Each row comes from the steps of one path. Every step used is in the known rows, and no mark comes twice. Write the path behind each row, first mark first.
Known rows
Q M Y: [-0.39  0.04  0.28  0.15  0.16  0.18 -0.10 -0.14 -0.21 -0.02 -0.15  0.33
  0.03  0.15  0.00 -0.07  0.03 -0.20  0.25  0.18  0.15  0.09 -0.26  0.23
  0.12 -0.40 -0.10]
Y M J G: [-0.13 -0.20  0.24  0.06  0.18 -0.07  0.00 -0.16  0.15  0.05  0.03  0.11
  0.01  0.39 -0.07 -0.11 -0.03 -0.40  0.23 -0.06  0.09  0.10 -0.15  0.27
  0.20  0.33  0.15]
Y M H: [-0.13 -0.11  0.11  0.03  0.28 -0.03  0.02 -0.32 -0.15 -0.13 -0.17  0.31
 -0.17  0.24 -0.01 -0.06 -0.03 -0.38  0.21  0.11  0.09 -0.17  0.06  0.03
 -0.07  0.21  0.30]
G Q: [-0.08 -0.29  0.05  0.04  0.15  0.20  0.22  0.11 -0.19  0.00 -0.08  0.17
 -0.05 -0.21 -0.13  0.03 -0.10 -0.07  0.18 -0.03  0.10  0.01 -0.20  0.12
 -0.05 -0.03 -0.09]
G H M: [-0.14 -0.18  0.20  0.21  0.20  0.13  0.25 -0.20  0.05  0.07 -0.23  0.27
 -0.15 -0.09 -0.09  0.13 -0.10 -0.11 -0.01 -0.06 -0.01 -0.04 -0.13 -0.07
 -0.11  0.21  0.38]
V G J M: [-0.15 -0.25  0.11  0.04 -0.20 -0.01 -0.01 -0.08 -0.18  0.07  0.02 -0.14
 -0.02  0.00 -0.17  0.07  0.18 -0.09  0.38  0.22  0.20  0.37  0.06  0.21
 -0.20  0.24  0.11]
V G J: [-0.09 -0.08  0.03  0.09 -0.17  0.12 -0.09  0.08 -0.29 -0.11  0.08 -0.06
  0.06  0.02 -0.13  0.07  0.09 -0.02  0.29  0.04  0.03  0.38 -0.07  0.14
 -0.09  0.17 -0.04]
M J G: [-0.05 -0.10  0.22  0.10  0.07 -0.03 -0.02  0.06  0.06 -0.10  0.06  0.24
  0.16  0.23 -0.16 -0.07 -0.07 -0.25  0.07 -0.12 -0.01  0.27 -0.19  0.31
  0.09  0.14  0.08]
Y G Q: [-0.24 -0.28  0.16  0.03  0.19  0.16  0.28  0.17 -0.19  0.02 -0.11  0.02
  0.23 -0.33 -0.06 -0.03  0.06 -0.29  0.34  0.11  0.12  0.05 -0.22  0.12
  0.31  0.09  0.08]
Y M J G V: [ 0.03 -0.16  0.26  0.09  0.15  0.10 -0.06  0.01  0.05  0.13 -0.02 -0.18
 -0.08  0.37 -0.03 -0.11 -0.04 -0.53  0.39 -0.18  0.08  0.11 -0.24  0.08
  0.25  0.39  0.14]
H M Y G: [-0.62 -0.07  0.21  0.15  0.04  0.18  0.04 -0.06 -0.32  0.05 -0.21  0.10
  0.18 -0.16 -0.06 -0.06 -0.06 -0.20  0.32  0.11  0.14  0.10 -0.07  0.08
  0.39 -0.07  0.07]
J M Q: [-0.04 -0.23  0.35 -0.08  0.01 -0.03  0.10  0.00 -0.18 -0.02 -0.16  0.16
 -0.11 -0.01 -0.21 -0.15  0.06 -0.27  0.02  0.28  0.19  0.08 -0.23  0.28
 -0.09 -0.02  0.09]
H M J G: [-0.22 -0.20  0.22  0.21  0.05  0.05  0.06 -0.13  0.12  0.00 -0.05  0.40
  0.07  0.21 -0.22 -0.04 -0.17 -0.23  0.12 -0.04 -0.03  0.23 -0.15  0.22
  0.20  0.27  0.10]
M Y G: [-0.41  0.04  0.22  0.04  0.08  0.10 -0.05  0.13 -0.37 -0.03 -0.10 -0.01
  0.27 -0.14  0.00 -0.06  0.05 -0.17  0.21  0.04  0.16  0.15 -0.12  0.20
  0.31 -0.21  0.05]
H M Y G J: [-0.52  0.03 -0.02  0.23 -0.03  0.47  0.08 -0.03 -0.46  0.04 -0.06  0.00
  0.19 -0.03 -0.05  0.07 -0.10 -0.18  0.44  0.24  0.17  0.15 -0.10  0.05
  0.23  0.10  0.11]
J G H: [ 0.05 -0.23  0.20  0.16  0.20 -0.12  0.26 -0.07  0.12  0.06 -0.20  0.05
 -0.02  0.02 -0.08  0.09 -0.01 -0.20  0.02 -0.25  0.00  0.07 -0.06  0.07
  0.02  0.12  0.65]
H M: [-0.25 -0.18  0.17  0.10  0.04  0.06  0.12 -0.20 -0.03  0.03 -0.09  0.28
 -0.10 -0.06 -0.13  0.04 -0.13  0.02  0.15  0.00  0.00  0.04 -0.11  0.04
  0.13  0.15  0.00]
Q M Y G H: [-0.43  0.01  0.38  0.29  0.33  0.22  0.07 -0.09 -0.14  0.03 -0.33  0.16
  0.24 -0.01  0.10 -0.02  0.22 -0.48  0.28  0.23  0.16  0.04 -0.25  0.12
  0.20 -0.24  0.46]
G H M Y: [-0.35 -0.05  0.12  0.29  0.12  0.24  0.11 -0.14 -0.21  0.07 -0.31  0.29
 -0.14 -0.08 -0.09  0.08 -0.20 -0.15 -0.05 -0.08  0.09 -0.03 -0.08 -0.02
 -0.14 -0.12  0.27]
G H M J: [-0.17 -0.08  0.25  0.34  0.26  0.27  0.13 -0.08  0.10 -0.05 -0.08  0.45
 -0.08  0.09 -0.11  0.06 -0.09 -0.26 -0.15 -0.02 -0.04  0.08 -0.28  0.01
 -0.28  0.31  0.27]
V G H: [-0.10 -0.19  0.26  0.15  0.03 -0.09  0.01  0.02 -0.09 -0.09 -0.18  0.05
  0.01 -0.13 -0.12  0.05  0.17 -0.12 -0.01 -0.21 -0.02  0.23 -0.08  0.05
 -0.10  0.10  0.35]
Q M: [-0.17 -0.11  0.30  0.09  0.17  0.05  0.00 -0.23  0.06 -0.03 -0.08  0.31
  0.02  0.15 -0.01 -0.03  0.12 -0.15  0.27  0.23  0.04  0.08 -0.33  0.16
  0.09 -0.08 -0.03]
V G: [-0.16 -0.17  0.24  0.02 -0.11 -0.12 -0.12  0.02 -0.12 -0.12 -0.04  0.04
  0.07 -0.09 -0.17 -0.05  0.13  0.00  0.16 -0.13  0.01  0.33 -0.06  0.20
  0.14  0.01 -0.06]

Which path is each row?
[-0.07 -0.13  0.41  0.36  0.33  0.11  0.09 -0.14  0.30 -0.03 -0.16  0.39
  0.11  0.33 -0.04 -0.02  0.10 -0.53  0.09  0.11  0.00  0.16 -0.34  0.22
 -0.03  0.10  0.53] => Q M J G H
[-0.18 -0.02  0.35  0.19  0.22  0.22 -0.12 -0.09  0.08 -0.16  0.06  0.53
  0.10  0.29 -0.02 -0.11  0.13 -0.33  0.14  0.25  0.01  0.21 -0.47  0.26
 -0.07  0.02 -0.18] => Q M J
[-0.18 -0.10  0.25  0.03  0.22  0.12 -0.08 -0.11  0.00 -0.07  0.10  0.18
 -0.05  0.30 -0.02 -0.11  0.03 -0.28  0.09  0.04  0.09  0.05 -0.22  0.19
 -0.07  0.29 -0.12] => Y M J
[-0.34 -0.21  0.20  0.27  0.36  0.28  0.25 -0.18 -0.18 -0.17 -0.33  0.48
  0.22 -0.08 -0.01 -0.10  0.15 -0.69  0.54  0.47  0.11 -0.07 -0.20  0.12
  0.22  0.02  0.37] => Y G Q M H
[-0.31  0.02  0.25  0.20  0.20  0.16  0.08  0.11 -0.29 -0.02 -0.22 -0.03
  0.23 -0.17  0.04  0.02  0.07 -0.29  0.04 -0.04  0.15  0.05 -0.11  0.06
  0.08 -0.16  0.43] => M Y G H
[ 0.16 -0.05  0.27  0.12  0.02  0.15 -0.09  0.22 -0.01  0.00  0.02 -0.05
  0.06  0.22 -0.11 -0.05 -0.07 -0.36  0.21 -0.21 -0.03  0.30 -0.31  0.11
  0.17  0.24  0.09] => M J G V
[-0.31 -0.12  0.25 -0.03  0.02 -0.02 -0.07 -0.07 -0.26  0.17 -0.13  0.11
 -0.10 -0.03 -0.10 -0.02 -0.03 -0.09  0.10  0.11  0.29  0.12  0.02  0.25
 -0.08 -0.24  0.02] => J M Y
[-0.30 -0.15  0.29  0.37  0.01  0.17 -0.03 -0.04  0.02 -0.15 -0.15  0.37
 -0.03  0.01 -0.21  0.00  0.05 -0.29 -0.08 -0.11 -0.03  0.32 -0.18  0.09
 -0.19  0.32  0.20] => V G H M J
[-0.32 -0.22  0.27  0.25  0.21  0.10  0.31 -0.16  0.06  0.08 -0.27  0.10
  0.11 -0.20 -0.01  0.09  0.05 -0.28  0.13  0.06  0.02 -0.01 -0.14 -0.06
  0.20  0.31  0.55] => Y G H M
[-0.19 -0.18  0.23  0.09  0.00  0.18  0.15 -0.07 -0.25 -0.15 -0.21  0.34
 -0.13 -0.03 -0.24 -0.13 -0.12 -0.15  0.00  0.13  0.01  0.02 -0.32  0.14
  0.14  0.08 -0.04] => H M Q
[-0.32 -0.26  0.26  0.27 -0.01  0.01  0.13 -0.17 -0.01  0.02 -0.29  0.20
 -0.09 -0.15 -0.18  0.07  0.04 -0.12  0.05 -0.16 -0.02  0.18 -0.02 -0.01
 -0.04  0.23  0.38] => V G H M
[-0.07 -0.17  0.25  0.23  0.14  0.25  0.28 -0.05 -0.18 -0.11 -0.31  0.31
 -0.18 -0.06 -0.18 -0.05 -0.09 -0.30 -0.17  0.04  0.01 -0.06 -0.32  0.00
 -0.13  0.12  0.32] => G H M Q
[-0.36 -0.33  0.26  0.16  0.03  0.14  0.04 -0.08 -0.10 -0.01 -0.24  0.27
  0.04 -0.14 -0.16 -0.09  0.16 -0.32  0.48  0.17  0.09  0.21 -0.24  0.21
  0.21 -0.09 -0.09] => V G Q M
[-0.06 -0.18  0.19  0.04  0.13 -0.13  0.06 -0.28 -0.12 -0.03 -0.20  0.41
 -0.15  0.07 -0.11 -0.01  0.02 -0.28  0.14  0.24  0.14  0.03  0.11  0.14
 -0.24  0.07  0.40] => J M H
[-0.37 -0.29  0.26  0.14  0.25  0.23  0.26 -0.07 -0.07  0.03 -0.19  0.20
  0.21 -0.18  0.01 -0.07  0.20 -0.44  0.57  0.37  0.13  0.03 -0.36  0.16
  0.39 -0.02  0.10] => Y G Q M
[-0.12 -0.31  0.18  0.28  0.16 -0.05  0.32 -0.23  0.18  0.14 -0.31  0.19
 -0.13 -0.01 -0.15  0.12 -0.14 -0.22  0.08 -0.15 -0.03  0.04  0.00  0.02
  0.13  0.27  0.66] => J G H M
[-0.45 -0.06  0.12  0.14  0.00  0.17 -0.05 -0.12 -0.32  0.05 -0.16  0.32
 -0.08 -0.03 -0.13 -0.01 -0.20  0.01  0.11  0.00  0.11  0.05 -0.09  0.12
  0.11 -0.17 -0.10] => H M Y
[-0.19 -0.39  0.18  0.17  0.21  0.07  0.31 -0.15  0.07  0.11 -0.23  0.27
  0.00  0.06 -0.10 -0.05  0.01 -0.36  0.51  0.13  0.10  0.06 -0.25  0.25
  0.31 -0.07  0.21] => J G Q M
[-0.23 -0.16  0.25  0.23  0.28  0.44  0.06  0.02 -0.01 -0.11 -0.03  0.53
  0.07  0.12 -0.09 -0.12  0.03 -0.41  0.28  0.29  0.07  0.09 -0.50  0.24
 -0.10 -0.02 -0.22] => G Q M J
[ 0.01 -0.20  0.10  0.00  0.00  0.12  0.15 -0.12 -0.10  0.14  0.07 -0.01
 -0.09  0.07 -0.07  0.11  0.04 -0.06  0.31  0.30  0.20  0.12 -0.06  0.12
 -0.30  0.24  0.11] => G J M
[-0.22 -0.03  0.00  0.06 -0.04  0.24 -0.03 -0.04 -0.42  0.11  0.01 -0.04
 -0.02  0.09 -0.06  0.08 -0.04 -0.11  0.31  0.24  0.31  0.15  0.01  0.18
 -0.32 -0.10  0.06] => G J M Y
[-0.30 -0.33  0.11  0.27  0.09  0.25  0.26 -0.01  0.04  0.04 -0.09  0.42
  0.00  0.02 -0.28 -0.06 -0.26 -0.35  0.27 -0.02  0.03  0.17 -0.20  0.23
  0.15  0.25  0.06] => H M J G Q
[-0.13 -0.02  0.22  0.19  0.29  0.09 -0.03 -0.33 -0.08 -0.20 -0.22  0.61
  0.00  0.23  0.00 -0.04  0.05 -0.40  0.27  0.33  0.01 -0.01 -0.17  0.10
 -0.05 -0.06  0.23] => Q M H
[ 0.16 -0.17  0.19  0.03  0.03 -0.04  0.02  0.12 -0.03  0.15 -0.14 -0.22
 -0.01  0.07 -0.08  0.02 -0.08 -0.19  0.33 -0.26 -0.02  0.18 -0.18 -0.01
  0.36  0.15  0.27] => J G V
[-0.20 -0.35  0.12  0.11  0.20  0.11  0.18  0.00  0.02  0.08 -0.06  0.16
 -0.02  0.20 -0.13 -0.12 -0.09 -0.52  0.34 -0.05  0.17  0.03 -0.15  0.28
  0.12  0.29  0.12] => Y M J G Q
[-0.23 -0.33  0.12  0.05 -0.06  0.06  0.07  0.12 -0.24 -0.05 -0.16  0.12
  0.00 -0.24 -0.21 -0.03  0.05 -0.11  0.25 -0.11  0.07  0.24 -0.11  0.20
  0.07 -0.03 -0.12] => V G Q
[-0.39 -0.16  0.35  0.24  0.30  0.40  0.15  0.07 -0.06 -0.10 -0.06  0.37
  0.34 -0.02 -0.03 -0.15  0.20 -0.59  0.45  0.42  0.11  0.16 -0.48  0.26
  0.22  0.10 -0.07] => Y G Q M J
[-0.66 -0.21  0.08  0.19  0.08  0.37  0.22  0.04 -0.41  0.13 -0.29  0.16
  0.16 -0.36 -0.12 -0.05 -0.12 -0.30  0.41  0.13  0.21  0.02 -0.10  0.11
  0.43 -0.11  0.01] => H M Y G Q
[-0.51 -0.12  0.20  0.33 -0.08  0.13 -0.02 -0.08 -0.23  0.04 -0.37  0.19
 -0.09 -0.11 -0.17  0.03 -0.05 -0.16  0.03 -0.17  0.10  0.20  0.03  0.07
 -0.01 -0.12  0.26] => V G H M Y
